Known rows, with every step that occurs
tegop-tebav-kovedo-tugekel: [  2  16  -2  46  15 -14  10 -27  33   8  21  29  38   2  28  30  17 -30
  28 -37  11  17   2  10   3]
tebav-meroz-kori: [ -7 -16  -1  17   6  11 -12  -9  18  -3 -22  31  11  22  -3  24   8  14
  54 -10   5  32  12 -13   8]
bunolek-kori-meroz-tebav: [  2  16 -30  46  39  -2  12 -47  20  -1  13  24  36 -24  38  -1  26   7
  47 -13  69  23   8  -4  -8]
tebav-meroz: [-16 -23   4  -2  -4   9  -9 -16  33   5 -13  28   8  44  -3  13  11   2
  47  -8   8  23  -2 -21  14]
rasu-kori: [-13   8   9  20   5   4  -2 -15  14  10 -32  42  17  16 -16 -10   7   1
  64  -4  22  19 -10  -8   6]
kori-kovedo-tugekel: [  6   8  21 -15  -6 -12  33  -8  20   1  -1  32  32  14  16   4  34 -21
  41 -34   6   3   4  17   2]
tegop-tugekel: [-34  -7  -6  13  -6 -13  -7 -16  28  -3 -15  22  25  17  -6   9   6  -7
  48 -12  22  18   4 -33   5]
tegop-tebav: [-10  -6  -5  35  11  -5  -9 -16  31  11 -13  40  21   8  16  13   8 -20
  47   8  33  13  -2  -9   8]
tugekel-rutoz: [-29  -8  27  24  -4   1   5 -25  31   2 -37  37  10  23   0  -2  14 -14
  34   4  20   9 -13 -14   3]
kori-tegop: [ -8   9  21  14   4  -7  -1 -34  25  -1 -17  32   7  28 -10 -18  37 -14
  60  -8  14  17   1 -14   6]
kovedo-tugekel-meroz-kori-tegop: [-14  35  18  29  17   9  14 -50  21  -8   1  18  29  -4 -12 -10  58 -17
  61 -40   2  33  13  24 -17]
bunolek-tebav-kovedo: [  9   7   2  46  10 -15 -13 -42  18   2   9  43   5   8  23   4  12 -23
  43  -8  35  24   4 -11 -10]
bunolek-tebav-meroz-kori-kovedo-tugekel: [ 10   9  -4   3  15 -10  19 -13 -14 -11   0  17  15   9  11  10  45  -8
  61 -41  -1  32  37  29  -9]
tugekel-meroz-tebav: [-14  -6  -5  43  12  26 -14 -42  43   8   5  38  13  -3  14  -6  19 -18
  45  -1  51  11   1  -3 -15]
kovedo-tugekel-meroz: [-26  12  12  10  -1  14  20 -39  48  11  11  25  32   3   2   2  32 -17
  40 -27  18  21  -9  13 -13]
bunolek-tebav-meroz-kori-tegop: [ -5  10  -2  30  26  -6 -14 -39  -9 -16 -15  17  -9  24 -15 -12  49  -2
  81 -16   7  43  33  -4  -4]
kovedo-tugekel: [-23   7  10   6  -6  -6  32 -18  37  16   1  28  27   7  -2   9  25  -4
  45 -22  16  20  -5   4  -1]
meroz-kori-kovedo: [ 24   1  17  11   3  -5  -1  -3   3  -9 -30  48  23   0  23  11  12 -10
  47  -8  16   8  14   3   2]
meroz-tebav-kovedo-tugekel-rutoz: [-18  13  13  62  11  -3  19 -42  29   3   5  26  19   4  20  14  29 -23
  21 -39  20  10   7  14 -10]
rasu-kori-bunolek-tebav: [  5  19  -6  21  24  -4  -9 -27 -10  -2 -29  32  30  -6 -17 -38  26 -26
  69  -4  20  30   6 -16 -18]
kori-tegop-tebav: [ -7  11   5  35  20 -12  -9 -31  20  -2 -12  29  14  21   1  -7  36 -30
  59  -5  18  16   7  -4  10]
bunolek-kori-kovedo-tugekel-rutoz: [ -3  34  30  -7  10 -19  42 -13  14 -13  -5  21  43  11  23   1  43 -22
  24 -37  28  -1  -2  17  -4]
kori-meroz-tebav: [ -5 -10 -26  49  24  10   7 -54  21   7  -7  30  21 -14  28  -4  22  -1
  49  -5  41  23   9   1  -4]
kovedo-tugekel-rutoz: [-38   6  26  18  -5  -5  36 -26  32   8 -20  22  22  14  -7   2  31 -14
  34 -20   8  17 -10   9  -2]
meroz-tebav-kovedo: [  9  -1  -2  56  12   1 -16 -33  35   7   9  45  11   5  31  15   5 -17
  33 -16  37  11   9 -11  -4]
tebav-kovedo-tugekel: [  0  14  14  25  -1 -10  16 -29  39   9  19  30  30  10  15  22  17 -16
  30 -41   8  19  -4   3  -3]
bunolek-tebav-meroz: [-16 -13 -10  11   8  -1  -9 -28  15   2  -4  23  -4  33  -3  -1  21  -4
  60  -3  24  31   9 -15   0]
tebav-meroz-kori-tegop-tugekel-kovedo: [-26   7   9   5  12  -3 -15 -27   4 -32 -32   4  13  47 -45   0  52  -9
  59 -39 -32  36  20 -24  12]
bunolek-kori-meroz-tebav-kovedo: [ 22  24 -27  63  43  -7  -2 -59  19  -9  30  29  40 -18  58  12  19  -4
  28 -30  59  22  10  -6 -10]
tugekel-meroz-kori: [ -6   3   8  35   8  21 -18 -32  30  -2 -16  42  22  -8   9   9  10  -7
  47  -2  27  24  -1  -1 -13]

Rows
[  2 -12  -9  -1  17   2 -16 -25   9 -10  -8  18  19  21  -6 -15  30 -26
  53  -7   6  32  13 -30 -12]  kori-bunolek-tebav-meroz
[-13  38   2  52  34   5   6 -48  16  -9   6  16  35 -13   1   0  59 -29
  60 -38   5  30  21  31 -13]  kovedo-tugekel-meroz-kori-tegop-tebav
[ 11  14  -5  39  27  14 -24 -45   6 -15 -10  32  35 -33   6 -19  31 -33
  55  -1  24  34  14 -10 -37]  tugekel-meroz-kori-bunolek-tebav
[ 16  16  16   2   3  -8  29  -3   4  -2 -12  35  37  -7  18  16  29  -9
  46 -35   5  15  19  24  -4]  meroz-kori-kovedo-tugekel
[  9  37   0  12  28   4  24 -30  27  -8  37  25  46 -12  38   0  48 -25
  34 -44  55   2  14  28 -20]  bunolek-kori-kovedo-tugekel-meroz-tebav
[ 23  21  13 -14  10 -19   9  -5  18 -10   1  41  35  13  33   3  18 -13
  36 -12  47  -1  -1 -10   1]  bunolek-kori-kovedo
[ 21  27  11  36  19  13  -9 -43  22 -15  15  26  62 -25  20  12  31 -39
  24 -51 -13  29   7   5 -30]  tebav-kovedo-tugekel-meroz-kori-bunolek
[-34  13   6  17   7   0 -21 -54  26 -20  -3  12  24  26 -17 -20  43 -29
  58 -29  12  19   7 -22  -5]  kori-tegop-tugekel-meroz
[ 13  38 -27  57  42 -11  30 -60  22  -3  45  15  53 -28  50  17  35  -2
  27 -58  46  29  13  17 -15]  bunolek-kori-meroz-tebav-kovedo-tugekel
[-25  10  -5  35  12  20  15 -45  45  14  20  26  26 -10   8   0  36 -16
  43 -28  36  19   6  18 -19]  kovedo-tugekel-meroz-tebav
[-50  -8  12  26  -7 -10  -4 -24  22 -11 -37  18  21  25 -11   2  12 -18
  37 -11  15  13  -3 -29   4]  tegop-tugekel-rutoz
[  2  28  -5  32  28   9   7 -45   9  -9   8  18  46 -39   0 -14  48 -33
  53 -26  12  41  19  12 -44]  kovedo-tugekel-meroz-kori-bunolek-tebav
[ -9  -4  -2  19  24  -1 -19 -30  17  -8 -10  16   8  48  -5   0  40 -22
  59 -16   0  22  16 -10  20]  kori-tegop-tebav-meroz
[ -6   5 -27  55  34  14   4 -52  -1   5 -25  30  25 -14  10 -19  23   5
  68 -15  36  26   9   9  -2]  rasu-kori-meroz-tebav
[-27   8 -18  33  25 -16 -21 -37 -19 -28 -13  -3   1  26 -25  -6  49  -5
  83 -33   2  46  45 -20  -3]  bunolek-tebav-meroz-kori-tegop-tugekel
[ 21 -13  -6  16  22   0 -19   1  -4 -16 -22  34  23  21  29  28  16 -19
  47 -16   0  15  28   6  16]  tegop-tebav-meroz-kori-kovedo
[ 14  13 -23  70  39   8 -11 -63  -1  -3  -7  34  30  -9  30  -7  17  -6
  50 -32  27  25   9   7  -2]  rasu-kori-meroz-tebav-kovedo
[ 21 -15   9  -5   4   5 -11  -2   0 -15 -26  35  15  29  17  18  17  -3
  48 -20  -4  15  21   0  10]  tebav-meroz-kori-kovedo
[ -7   0  25   0   4   0  23 -10  -4 -18 -31  18  24  29   7  17  41 -12
  36 -46 -23  16  19  25   3]  tebav-meroz-kori-kovedo-tugekel-rutoz
[ -3  20  16  28   3  10   5 -51  47   1  29  30  36   9  20  13  25 -29
  22 -45   9  19 -10  11 -14]  tebav-kovedo-tugekel-meroz
[ -8  -9 -12  31  17   1 -13 -22   1  -5 -14  28  -3  11  -2  10  19   7
  67  -4  21  43  24  -6  -6]  bunolek-tebav-meroz-kori
[ -1  12  -3  51  12  -3  14 -33  36  13  27  30  22  -3  22  21  23 -13
  33 -40  26  17  12  11  -9]  meroz-tebav-kovedo-tugekel
[ 33  17  -1  53  26 -11 -24 -35  -3 -17  -5  38  32 -25  22   1  16 -32
  43 -13  13  33  20 -19 -28]  meroz-kori-bunolek-tebav-kovedo
[-36  -4  -4  17  -3   7 -19 -36  39  -9  -4  21  29  13  -3   1  15 -20
  44 -17  24  18  -2 -26  -6]  tegop-tugekel-meroz
[-32  -2  10   4  -8  -9   0 -17  34  -7 -24  26  23  27 -26   4  19 -18
  37 -12   5  17  -9 -31   8]  tegop-tugekel-kovedo
[ -1  15  32  16   3  -9  32 -13  -1 -13 -33  31  31  -1  15   8  36 -19
  36 -33  -3   8  13  28  -5]  meroz-kori-kovedo-tugekel-rutoz
[ -5   1  10  18  15   4 -15 -27   5 -13 -25  21   5  35 -16   1  36   4
  68 -22  -8  34  20 -10   8]  tebav-meroz-kori-tegop
[  2  17 -14  22  27  -9  17 -44  21  -4   3  26  43 -10  30   0  21   7
  41 -10  49  28  -7 -10  -2]  bunolek-kori-meroz
[ 10 -14   0   7  15  15 -20  -9  10 -13 -27  25  35  11  -6   9  16  -8
  47 -16 -12  32  15 -29  -6]  tebav-meroz-kori-bunolek
[  0   3   1  15   6   2 -22 -22   4 -28 -16  29  39   1  19   8  19 -25
  45 -30  12  10  19  -6  -8]  tegop-tugekel-meroz-kori-kovedo
[-27   1  -7  18  12  -6 -21 -24  -2 -28 -22   2  16  37 -26   7  37   0
  71 -39 -13  38  33 -26  10]  tebav-meroz-kori-tegop-tugekel
[-16  15  16  57  14 -14  12 -37  28   0  -1  24  32  10  25  23  24 -40
  16 -35   5  12  -1  15   2]  tegop-tebav-kovedo-tugekel-rutoz
[-43   0  11  29  13  -5 -18 -34  -8 -37 -44  -2  11  44 -28  -1  44  -9
  60 -38 -19  31  27 -21   8]  tebav-meroz-kori-tegop-tugekel-rutoz
[ 24  31  -2  48  27 -14   6 -36  -2 -11  12  24  45 -33  16   6  34 -33
  44 -40   0  38  25   2 -33]  meroz-kori-bunolek-tebav-kovedo-tugekel
[ 20  -5  -2   9  16  -5 -12 -14 -18 -17 -17  32   4  18  18   7  28  -9
  62 -15  12  25  32   6  -3]  bunolek-tebav-meroz-kori-kovedo
[  3  24  11  47  11   8   0 -45  32  -3  18  34  38 -14  21  24  23 -17
  32 -46   6  31   4  19 -18]  tebav-kovedo-tugekel-meroz-kori
